What can hang from each mark
telu: dazil rabon
rabon: fikezuv
dazil: lonizer tekur telu vimis
tekur: dazil
vimis: dazil
lonizer: dazil fikezuv
fikezuv: lonizer

Each row was made from one small tree. Brackets hold a mark, then the marks that hang from it, in alphabetical order. Every link used is in the known rows. Write each row's tree.
Known rows
(lonizer (dazil telu) fikezuv): [-2.19  2.85 -2.67 -4.15 -0.39  4.13  1.05 -1.62  1.23  2.65  4.30 -6.40
  3.45 -2.20  2.41 -0.75 -1.98]
(dazil (lonizer fikezuv) tekur (telu rabon) vimis): [-3.85  2.87 -5.60 -4.83 -1.02  2.59  4.07 -1.90  3.88  3.28  3.96 -2.61
  2.51 -0.87 -1.50 -0.60 -2.25]
(vimis dazil): [-1.07  0.85 -1.23 -3.29 -2.30  3.39 -0.66 -1.44  2.23  2.82 -0.54 -4.40
 -0.44 -3.61  2.06 -1.64 -0.96]
(lonizer dazil fikezuv): [-1.77  2.30 -2.29 -4.01 -0.39  3.50  0.06 -1.25  2.87  1.79  2.87 -4.31
  3.13 -1.84  3.11  0.28 -2.59]
(vimis (dazil lonizer telu)): [-1.43  1.99 -0.95 -3.72 -2.61  3.10  1.80 -2.01  0.92  2.49  0.51 -5.96
  1.01 -3.27  0.13 -2.80 -1.20]
(vimis (dazil lonizer tekur)): [-2.13  1.87 -1.65 -4.22 -2.04  1.77  1.41 -2.01  2.88  2.36 -0.92 -3.91
  0.33 -2.96  1.18 -1.79 -2.42]
(fikezuv (lonizer (dazil tekur))): [-2.75  3.19 -0.85 -3.81 -1.62  1.96  1.96 -2.01  3.46  1.04 -0.09 -3.53
  1.45 -2.32  1.92 -1.08 -3.54]
(fikezuv lonizer): [-1.93  2.21 -0.23 -2.84 -3.32  2.95  1.39 -1.89  3.30  1.13 -0.77 -3.57
 -0.01 -2.53  0.95 -1.85 -1.85]
(fikezuv (lonizer dazil)): [-1.86  2.80 -0.01 -3.29 -2.12  2.61  1.52 -1.70  3.20  0.49 -0.17 -3.55
  1.77 -2.24  1.65 -1.08 -3.05]
(rabon (fikezuv (lonizer (dazil telu)))): [-2.60  2.33 -1.59 -3.17 -2.37  3.49  3.34 -1.86  1.22  2.83  1.51 -5.92
  1.98 -3.50  2.40 -1.14 -1.92]
(dazil lonizer tekur): [-3.35  2.10 -2.41 -4.65 -2.00  2.37  2.07 -2.34  4.33  1.62 -0.40 -2.99
  0.00 -1.41  0.70 -2.41 -2.07]
(vimis (dazil lonizer tekur (telu rabon))): [-2.64  2.77 -2.31 -4.45 -1.47  2.11  3.10 -1.78  1.69  2.97  0.90 -5.22
  0.76 -3.49  0.56 -2.74 -2.57]
(fikezuv (lonizer (dazil tekur (telu rabon) vimis))): [-3.12  3.26 -2.53 -3.86 -1.30  2.33  3.04 -1.79  3.41  1.98  1.62 -2.94
  2.12 -2.05  0.27 -0.65 -3.22]
(tekur (dazil lonizer (telu (rabon fikezuv)) vimis)): [-3.32  3.04 -4.43 -3.49 -1.18  2.84  4.39 -2.17  3.52  3.29  1.20 -2.88
  1.12 -2.35 -0.19 -0.25 -2.00]
(telu (dazil lonizer) rabon): [-3.36  2.35 -1.59 -3.98 -0.38  2.90  3.40 -0.57  4.22  0.24  1.12 -3.62
  0.80 -2.26  1.29 -2.05 -2.50]
(lonizer (dazil tekur (telu rabon) vimis) fikezuv): [-3.37  2.88 -5.48 -4.78  0.72  3.17  1.98 -1.36  3.10  3.65  5.13 -3.59
  3.55 -1.56  1.39  0.69 -2.81]
(rabon fikezuv): [-2.46  0.32 -2.97 -3.27 -2.52  4.52  1.07 -1.52  2.54  3.67  0.74 -4.64
 -0.45 -3.29  2.91 -1.44 -0.05]

Write each row's tree
[-2.54  2.90 -3.70 -3.32 -1.31  2.21  2.24 -2.40  4.81  2.15  0.32 -1.45
  1.66 -1.17  0.11  1.38 -2.48] => (tekur (dazil (lonizer fikezuv) vimis))
[-3.34  1.77 -4.42 -4.63 -0.32  3.89  0.93 -2.04  3.11  3.50  2.58 -3.54
  1.59 -1.48  0.75 -0.80 -1.22] => (lonizer (dazil tekur telu vimis))
[-2.91  3.48 -4.06 -3.47 -1.31  2.77  3.22 -2.77  3.17  3.03  1.71 -3.57
  1.95 -1.56 -0.58  0.33 -1.91] => (tekur (dazil (lonizer fikezuv) telu vimis))
[-4.73  1.81 -4.86 -4.35  0.02  2.37  4.93 -0.85  4.78  2.65  2.04 -2.29
  1.24 -2.23  1.02  0.15 -2.38] => (telu (dazil lonizer tekur vimis) (rabon fikezuv))
[-3.04  3.77 -4.38 -3.57 -0.76  2.48  3.90 -2.16  3.68  2.78  2.16 -2.85
  2.04 -1.75 -0.43  0.35 -2.58] => (tekur (dazil (lonizer fikezuv) (telu rabon) vimis))
[-3.48  2.10 -4.83 -4.75  0.24  3.60  1.55 -1.45  3.63  3.28  2.99 -2.82
  1.69 -1.67  0.90 -0.80 -1.99] => (lonizer (dazil tekur (telu rabon) vimis))
[-3.37  2.44 -5.11 -3.17 -0.76  3.71  2.95 -2.00  3.13  4.52  1.64 -3.36
 -0.05 -3.10  1.07 -0.12 -1.16] => (tekur (dazil (telu (rabon fikezuv)) vimis))
[-0.94  1.95 -1.06 -3.56 -2.31  2.23  1.08 -1.63  2.24  1.76  0.38 -4.39
  1.93 -2.81  1.10 -0.73 -2.32] => (vimis (dazil (lonizer fikezuv)))
[-3.00  4.15 -2.62 -3.58 -1.20  2.66  3.56 -2.80  2.11  2.54  1.42 -5.62
  1.57 -2.48  0.91 -1.18 -2.48] => (tekur (dazil (lonizer fikezuv) telu))
[-4.32  2.61 -4.59 -4.46  0.48  1.97  3.94 -0.90  5.28  1.68  2.78 -2.00
  2.04 -1.34  0.42  0.46 -3.12] => (telu (dazil (lonizer fikezuv) tekur vimis) rabon)
[-3.73  1.50 -3.09 -3.49 -0.23  3.85  3.21 -0.34  3.08  2.64  2.09 -5.00
  0.06 -3.78  3.43 -1.24 -1.55] => (telu dazil (rabon fikezuv))
[-2.46  2.23 -1.99 -3.34 -1.56  2.93  3.09 -0.66  3.30  1.93  1.16 -3.31
  1.34 -3.36  2.78 -0.84 -3.11] => (telu (rabon (fikezuv (lonizer dazil))))
[-3.90  2.21 -5.06 -4.89 -1.41  2.91  3.70 -1.96  4.26  2.98  2.33 -2.02
  1.06 -1.00 -1.89 -1.80 -1.60] => (dazil lonizer tekur (telu rabon) vimis)
[-3.14  2.10 -3.56 -3.67 -1.20  2.45  3.25 -0.88  4.23  2.72  1.40 -1.91
  1.33 -2.82  2.07  0.11 -3.08] => (telu (rabon (fikezuv (lonizer (dazil tekur vimis)))))
